Known rows, with every step that occurs:
Y/X/D/S/H/F: [ 9.14 -1.12 -3.92 -0.31  1.28  1.49  0.07  0.45 -0.12  4.15  1.37 -0.53
 -1.17 -1.42 -5.81  0.32 -2.87 -0.25 -2.80  1.11]
X/D/S/Y/F: [ 2.60  0.18  1.84  1.24 -0.61  4.03 -1.09 -4.44  2.97  2.52  1.27 -0.60
 -3.23  1.28 -5.13  2.28 -4.82  0.41 -2.99 -0.80]
Y/F/D/S/H/X: [ 8.33  0.98 -2.44 -1.33  4.62  2.82 -0.12 -2.03  2.14  2.08 -1.54 -1.64
 -3.21  0.74 -2.55 -3.67 -6.48  1.96 -5.26  2.06]
T/Y/F/D/S: [-0.56  2.97 -3.09  0.89  0.62 -0.35 -1.73 -0.62  5.17  1.35  3.69 -3.99
 -2.87  2.16 -2.64 -4.96 -3.90  0.89 -0.63 -1.72]
F/D/S/H/X: [ 7.62  0.76 -1.17 -3.86  4.80  3.16  1.90  2.19  0.69  3.36  0.79 -3.23
 -2.36  1.03 -1.94 -2.64 -5.40 -0.78 -3.01  1.70]
T/Y/F/D/S/H: [ 4.09  2.42 -3.94  0.11  0.25  0.72 -0.15 -1.15  1.94  2.61  1.17 -0.53
 -2.11  1.11 -2.85 -5.08 -6.26  2.69 -1.18 -0.14]
F/D/S: [ 0.90  1.01 -0.61 -1.78  3.46 -0.33 -0.91  3.39  2.88  1.33  2.70 -5.34
 -1.67  2.57 -2.38 -2.67 -2.84 -0.24 -1.29 -0.17]
T/H: [ 1.47  0.70 -0.14 -0.76 -0.09 -1.97  0.08  1.16 -0.66  0.87 -0.66  4.48
  0.36  2.10 -1.75 -2.07 -1.63  1.65 -0.17 -2.34]
X/D/S/H: [ 5.19 -0.35 -0.22 -2.64  1.11  2.64  1.62  0.10 -1.18  4.60 -0.27  0.46
 -0.65  0.63 -5.67  3.20 -4.01 -0.24 -2.52  1.76]
S/H/F/D: [ 8.83  3.32 -3.43 -0.54  0.79 -2.59 -0.99  1.91 -3.75 -0.25 -0.63  0.83
  0.98 -1.69 -0.15 -4.69 -4.96  2.96 -2.02  3.28]
H/S/Y/F: [ 2.09 -0.47  4.26  1.70  0.49  4.80 -1.68 -4.31  2.31  0.60  1.43  1.05
 -4.63  0.07  4.38 -2.98 -3.61  3.62 -2.19  1.14]
Y/F/D/S/H: [ 6.00  0.84 -2.64 -0.13  3.08  0.29 -1.49 -1.12  0.98  1.51 -2.12 -0.16
 -1.64  1.13 -3.03 -3.94 -6.28  3.92 -4.02  1.82]
H/X: [ 2.45  0.53  0.41 -1.30  1.59  2.50  1.35 -0.75  0.86  0.71  0.54 -1.69
 -1.62 -0.33  0.66  0.26  0.02 -1.99 -1.01  0.24]
T/Y/F/D: [ 0.58  4.51 -4.00  1.19 -0.58 -2.08 -1.13 -1.21  1.38 -0.94  1.47 -0.50
 -0.63  0.67 -1.47 -5.06 -4.14  0.61  0.66 -2.28]
T/D/S/Y: [-1.56  0.45  1.77 -2.39 -4.18  3.35 -1.31  1.36  3.87  3.25  3.73 -2.03
 -3.15  1.02 -3.56 -0.69 -3.49 -0.56  0.36 -0.57]
D/S/H/F: [ 5.96 -0.39 -1.02  0.73 -0.36  1.31 -1.43 -0.17  0.71  3.09  1.09 -0.57
 -1.90 -0.97 -0.51 -1.93 -2.33  4.37 -2.67  4.70]
S/Y/X: [ 2.76 -2.55  0.26  1.52 -0.20  2.99  1.35 -0.36  0.41  0.20  1.49  1.02
 -1.17 -1.19  0.24 -1.57 -0.68 -2.21  2.37 -4.01]
Y/X: [ 1.68 -2.50 -2.55  0.68  1.38  0.56  0.85  0.57  0.87  0.22  0.16 -0.39
 -0.22 -0.53 -0.74 -1.17  1.17 -1.98  1.10 -2.97]

Rows:
[ 3.77  2.64  0.05  1.53  0.37  0.30 -1.51 -2.34  0.24 -1.66 -0.54  1.01
 -1.26  0.24 -0.92 -4.15 -5.79  1.49 -1.28 -1.85] : S/Y/F/D
[ 1.83  0.99  1.96 -1.03  1.78  2.24 -0.32  2.18  2.17  1.60  3.69 -4.44
 -2.67  2.13 -1.57 -3.45 -4.67 -0.59 -0.43 -1.41] : F/D/S/Y
[ 7.07 -0.39 -0.28 -1.86  1.65  3.65  2.78 -1.31 -2.09  1.88 -2.24  2.31
 -0.91 -1.52  0.77 -0.04 -2.40 -0.36 -1.69  1.94] : S/H/X
[ 0.24 -0.37 -3.25 -0.92  0.22  2.20  2.34  1.30  3.55  4.83  5.45 -3.67
 -2.10  1.21 -6.46  1.25 -0.45 -5.09  1.99 -4.72] : T/Y/X/D/S
[ 5.62  2.60  2.34 -0.63  2.70  0.91 -1.75 -0.47  1.06  1.04  1.40  3.85
 -3.54  3.08  1.59 -7.94 -8.32  4.45 -2.68 -1.96] : T/H/S/Y/F/D
[ 1.55  1.27 -2.04  0.56  3.22 -0.55 -3.05 -0.60  4.29  0.14  0.76 -3.86
 -2.26  2.10 -3.22 -3.61 -4.19  2.40 -3.32 -0.11] : Y/F/D/S
[-0.06 -1.60  3.66  0.38 -0.50  4.54 -0.03 -0.50  3.16  2.13  3.31 -2.81
 -3.25  1.15 -0.26 -0.79 -2.01 -0.13 -0.28 -0.76] : D/S/Y
[ 6.06 -0.71  2.07 -2.24  2.02  3.51  2.28  1.43 -0.60  4.36  3.14  4.28
 -3.00  1.97 -1.89 -1.82 -4.81 -1.52 -0.25 -4.95] : T/H/S/Y/X/D
[ 5.37  0.54 -1.50 -2.42  3.21  0.84  0.39  2.94 -0.12  2.48  0.11 -1.65
 -0.62  1.57 -2.48 -3.05 -5.18  1.25 -1.92  1.63] : F/D/S/H
[ 7.18  0.72 -5.18  0.02 -1.46  1.94  1.27  0.44  0.71  5.34  4.40 -0.85
 -1.51 -1.02 -5.47 -0.87 -2.62 -1.79  0.08 -0.58] : T/Y/X/D/S/H/F
[ 4.22 -0.91 -0.52 -0.33 -0.09  3.04  2.46 -0.56 -1.09  1.46  1.46  1.36
 -0.45 -0.95 -4.04  1.64 -2.31 -4.46  1.16 -4.83] : S/Y/X/D
[-1.42  1.69 -2.63  2.71 -2.81  0.11 -0.69 -4.09  2.20 -0.02  0.82  1.17
 -1.21 -0.15 -0.30 -2.08 -1.18  1.07  1.04 -1.49] : T/Y/F
[ 4.61  1.41 -3.12 -2.08 -3.84 -0.02 -2.54  1.72  1.49  3.31  1.52 -0.44
 -2.05 -0.91 -3.56 -1.77 -3.75  3.27 -2.23  4.77] : T/D/S/H/F
[ 6.26 -0.02 -1.54  1.25  1.99  1.41 -1.71  2.42  3.54  1.15  5.45 -5.07
 -3.09  0.10 -1.47 -6.19 -3.47 -0.65 -0.51 -2.27] : H/F/D/S/Y/X
[ 6.40  2.95 -3.52 -1.04  1.89  3.28  1.02 -1.86  2.70  3.60  1.40 -2.00
 -3.75  0.96 -2.33 -4.85 -6.13  0.70 -2.35  0.16] : T/Y/F/D/S/H/X
[ 3.29  2.45 -1.85 -0.19  2.09 -1.76 -3.23  2.77  3.06  1.15  3.90 -6.27
 -1.81  1.19 -1.63 -4.48 -2.80  1.92 -2.71  2.08] : H/F/D/S
[ 1.62  0.23  2.98 -1.22 -0.43  4.17  0.90 -0.20  1.49  3.54  3.35 -2.16
 -2.35  1.52 -4.62  2.88 -3.43 -2.23 -1.13 -1.30] : X/D/S/Y
[ 4.65 -0.89 -4.19 -1.61  0.06  3.55  3.64  0.74  0.58  5.93  3.08 -0.07
 -1.36  0.03 -6.43  0.55 -2.54 -4.00  1.45 -3.04] : T/Y/X/D/S/H
[ 6.93  1.07 -1.71  1.01 -1.45 -0.39 -0.85 -1.01 -2.89  0.57 -1.14  2.75
  0.38 -2.54  0.76 -1.75 -2.11  3.45 -1.59  3.90] : S/H/F
[ 4.44  2.42  0.93  0.36  0.28  0.99 -2.70  1.95  2.77  1.34  5.04 -5.21
 -2.82  0.87 -0.49 -4.73 -4.84  1.40 -1.68  0.68] : H/F/D/S/Y
[ 6.00 -1.75  0.59 -2.22  2.51  5.18  2.17 -0.66  1.49  4.27  0.25 -1.41
 -3.14  0.24 -0.88 -0.07 -2.57  0.12 -2.97  2.83] : D/S/H/X
[ 3.02  0.72  0.66 -3.30  2.94  3.91  1.53 -0.14  2.87  4.29  2.46 -4.73
 -2.81  1.52 -5.08  3.56 -1.99 -3.66 -3.21  0.08] : H/X/D/S
[ 4.05  0.52  3.44 -2.56  1.42  6.71  2.04 -1.35  2.57  4.52  4.06 -3.51
 -3.75  1.27 -4.08  3.22 -3.67 -4.21 -2.34 -1.01] : H/X/D/S/Y
[ 7.53  1.21 -1.48 -1.13 -0.08  1.17 -0.76 -0.35 -0.73  4.17  0.93 -0.47
 -0.92 -0.59 -4.69  1.52 -3.80  1.81 -3.87  4.14] : X/D/S/H/F
